Each row was made from one small tree. The marks that hang from a mark follow it in brackets, in alphabetical order. Every link used is in the known rows. Write each row's tree.
Known rows:
fatam{namu{kezabe} rurovi{neze sudu} vilesi}: [  3  -2 -40  40  49   1  -6  25  -5  38  23   1   7  -6 -19  17 -11  -4
   0 -12  15  35]
kezabe{namu vilesi}: [ -6  -8   3   5  15   5   1 -11  15  10   4 -16  21 -12   6  11  13  -5
  -2 -11   3  -7]
rurovi{kezabe{vilesi} neze}: [  1  -6 -11   7  16   2  -6   6   8 -14  -8 -17   9  -3   5   9   3 -14
 -14   3   3 -28]
namu{fatam{vilesi} kezabe}: [ -8  -7  18  19  14  11  18  -9   1 -12   1  10   6 -16  20 -17   8   0
  -1 -15  19  37]
rurovi{kezabe{namu}}: [-11  -8 -13 -12  -3  -6 -12 -10   9   8  -1 -22  13  -7   4   4  10 -14
   1 -13   4 -19]
rurovi{fatam{namu vilesi} sudu}: [  1   3 -39  13  46  -8   8   7   6  31  12  -8   1   5 -31  11 -10 -10
  -8 -13  14  18]
rurovi{kezabe neze}: [  2  -2 -20  -2   5  -9 -12  11   2  -7  -9 -17   1  -1   2   4   1 -13
  -7   6   0 -30]
namu{neze{rurovi}}: [  0   0  -4  -6 -20  -3  -4   9  -4  -9  -9 -10   6  -6 -12  -2  -4  -6
  -6 -11  -6 -11]
fatam{vilesi{kezabe}}: [ -1  -4 -22  11  21  -1   0   0   2   1  25  -6   4  23  -6 -14   1  15
   4  -9   3  37]
vilesi{kezabe{rurovi}}: [  0   0  -8  14   3   4 -24  10   6 -13   4  -2  15  17 -10  -3  -1  13
   4  -3   0  31]
rurovi{fatam{vilesi} neze}: [ 11   1 -20   5  42 -11   8  15   2  -2  -1  -1   0   8 -13  -2 -11  -9
 -13  14  16  -5]
neze{rurovi{fatam{namu} sudu}}: [  3   5 -39  -5  33 -15   0  10   7  38  -9  -1   2  -7 -34   9  -7 -15
  -9  -8  10 -22]
vilesi{kezabe{rurovi{sudu}}}: [  3   5 -24  18   4   8 -25  21   7  -5   9 -15  11  17 -18  11  -2  15
   7  -4  -9  21]
fatam{rurovi{kezabe{namu vilesi} sudu}}: [-11  -6 -25   4  12   8 -13   3  12   3   9 -16  21  -3 -10  28  -2 -10
  -4 -17   0   0]
namu{fatam}: [ -5   1  16   4   2   0   7  -7   9 -21 -12   6   5 -16  11  -6   7   0
  -4  -6   9  10]
vilesi{kezabe{namu rurovi}}: [ -4  -3 -13  10   8  -2 -28   3  14   4   8 -16  27   6  -7   2   9   8
   9 -12   3  24]
rurovi{kezabe}: [ -6  -4 -10  -7  -9  -1  -7  -2   1  -9  -4  -9   1   2   2  -2   1 -10
  -4  -5   1 -10]
namu{fatam kezabe{rurovi vilesi} neze}: [-11  -8  38  32  -7  25  -1   3   8 -50 -22  -7  31 -29  15   3   5  -9
 -14 -22  12  37]
kezabe{rurovi{fatam sudu} vilesi}: [  5   3  -5  13  20  14  -8  17  12 -13 -13  -3  15   7 -22  21 -10  -7
 -15   4   3   1]
namu{fatam neze{rurovi}}: [ -6   0   9  -3 -17  -4   5   3   4 -30 -21  -5  11 -23  -2  -9   4  -7
 -10 -17   4  -2]

Which tree is each row?
[  0   3 -53  16  30 -12 -22  24   2  18   7 -12   6  -4 -27  27 -12 -14
  -7  -8   7  -3]  fatam{namu rurovi{kezabe neze sudu}}
[ -4  -5 -21 -10  18  -5   5  -3   2 -12  -2   0   0  15 -10 -10 -10 -16
 -13  -2  16   5]  rurovi{fatam{vilesi} kezabe}
[  2   2   2  23  -1  23 -11  16  10  -7   0  -9  14   3 -12  25  -2   3
  -5  -5 -10  12]  kezabe{rurovi{sudu} vilesi}
[ -2   1 -28 -13 -13   0 -11  10   2   8  -7 -12  -4  -1 -15   7   1  -9
  -1  -9 -11 -34]  neze{rurovi{kezabe sudu}}
[ -2  -2  -2  21   3  18 -17   9  18  10   4 -22  26  -8 -11  32   8  -2
   0 -13  -8   2]  kezabe{namu rurovi{sudu} vilesi}
[ -7   1 -29   0   5 -10  -9   6  16 -10  -4 -40  24 -19  -9   1  17   1
   2 -29  -3  -7]  vilesi{kezabe{namu{fatam neze{rurovi{sudu}}}}}
[  8   3 -37  22  25  -5 -35  29  15  14   8 -37  23   3 -17  21   8   6
   9  -1  -7  -6]  vilesi{kezabe{namu rurovi{neze sudu}}}
[ 10   6 -41  32  49  -6 -15  32  10  24   5  -9  10   5 -38  22 -13 -12
 -13  -2  13  16]  kezabe{rurovi{fatam{namu vilesi} neze sudu}}
[ -3   1 -23   2  27 -17   3   1   2  -1 -11 -16  12  -9 -23   4 -11 -22
 -17 -14  17   8]  rurovi{fatam{namu{neze}}}
[-13   0 -20  14  -8   7  -1  12   0 -43   6 -14  11  -1 -12   9 -14  -6
 -12 -26   5  42]  namu{fatam{rurovi{kezabe sudu} vilesi} neze}
[  2  -3 -11   0  16  10  10  13   0 -11 -21 -17  13 -14 -13   7  -7 -18
 -16  -9   5 -22]  namu{kezabe{vilesi} neze{rurovi{fatam sudu}}}
[ -3  -4 -20 -10  11 -12   3   4   5   6  -3 -16  19  -5 -22  -5  -5 -18
 -10 -16  12  -4]  kezabe{namu{neze{rurovi{fatam{vilesi}}}}}
[ -8   1   8   9  -6  -1   1   4   0 -48 -11   5  15 -13  -4   0 -11  -3
 -10 -14  12  40]  namu{fatam{rurovi} neze}
[  2  -1 -33  32  42 -10  -7  16   0  24  24  13   9   2 -24  10 -14  -3
  -7  -9  18  42]  fatam{namu rurovi{neze} vilesi}
[ -6  -3  25  34   7  30  -2   7  12 -23 -14   0  21 -22  11  13   8  -1
  -6 -15   6  23]  namu{fatam kezabe{rurovi{sudu} vilesi}}
[ -8  -3 -13  18  28   0   2  -1   7 -28  17  21  12  12  -5 -17  -6  17
   0 -14  20  71]  namu{fatam{rurovi vilesi{kezabe}}}
[  2  -1 -12  34  32   9   5  23  -1 -12   6   9   6 -13   1   6  -6   2
  -2  -4  17  33]  namu{fatam{rurovi{neze sudu} vilesi} kezabe}
[ -6  -7 -18  17  38  -6  12   1  -4   9   2 -11  14 -10 -14  -6 -11 -20
 -14 -23  26  36]  rurovi{fatam{namu{kezabe neze} vilesi}}
[ -5  -4 -30  25  11   5   3  14  -6  34  14 -21  10 -16 -21   7  -3 -10
  -2 -36   2  17]  fatam{namu{kezabe neze{rurovi{sudu}}} vilesi}
[ -1  -3  10   9   0   6 -10  14  -4 -31 -25  -6  19  -8  -8  -1 -14 -17
 -12  -2  16  20]  namu{kezabe{rurovi{fatam}} neze}
[ -2  -7  15  28  35  11   5   7   6 -31 -14  20  20 -25  17   1   0  -6
 -12  -1  25  23]  namu{fatam{rurovi{neze}} kezabe{vilesi}}
[ 10   4 -30  18  34  -3 -17  29  13  12   2 -22  18   3 -26  24  -4 -12
  -5   5   8  -5]  kezabe{namu rurovi{fatam{vilesi} neze sudu}}
[ -4   2 -29  14   6   0   3  12   7 -21   8 -22  11   0 -16  -9   4  10
  -2 -27  -4  26]  namu{fatam{vilesi{kezabe}} neze{rurovi{sudu}}}
[ -3   3 -12  15 -19   6 -25  21   7  -2   0 -44  24 -10 -18  29   0  -5
   2 -18 -13   2]  kezabe{namu{neze} rurovi{sudu}}
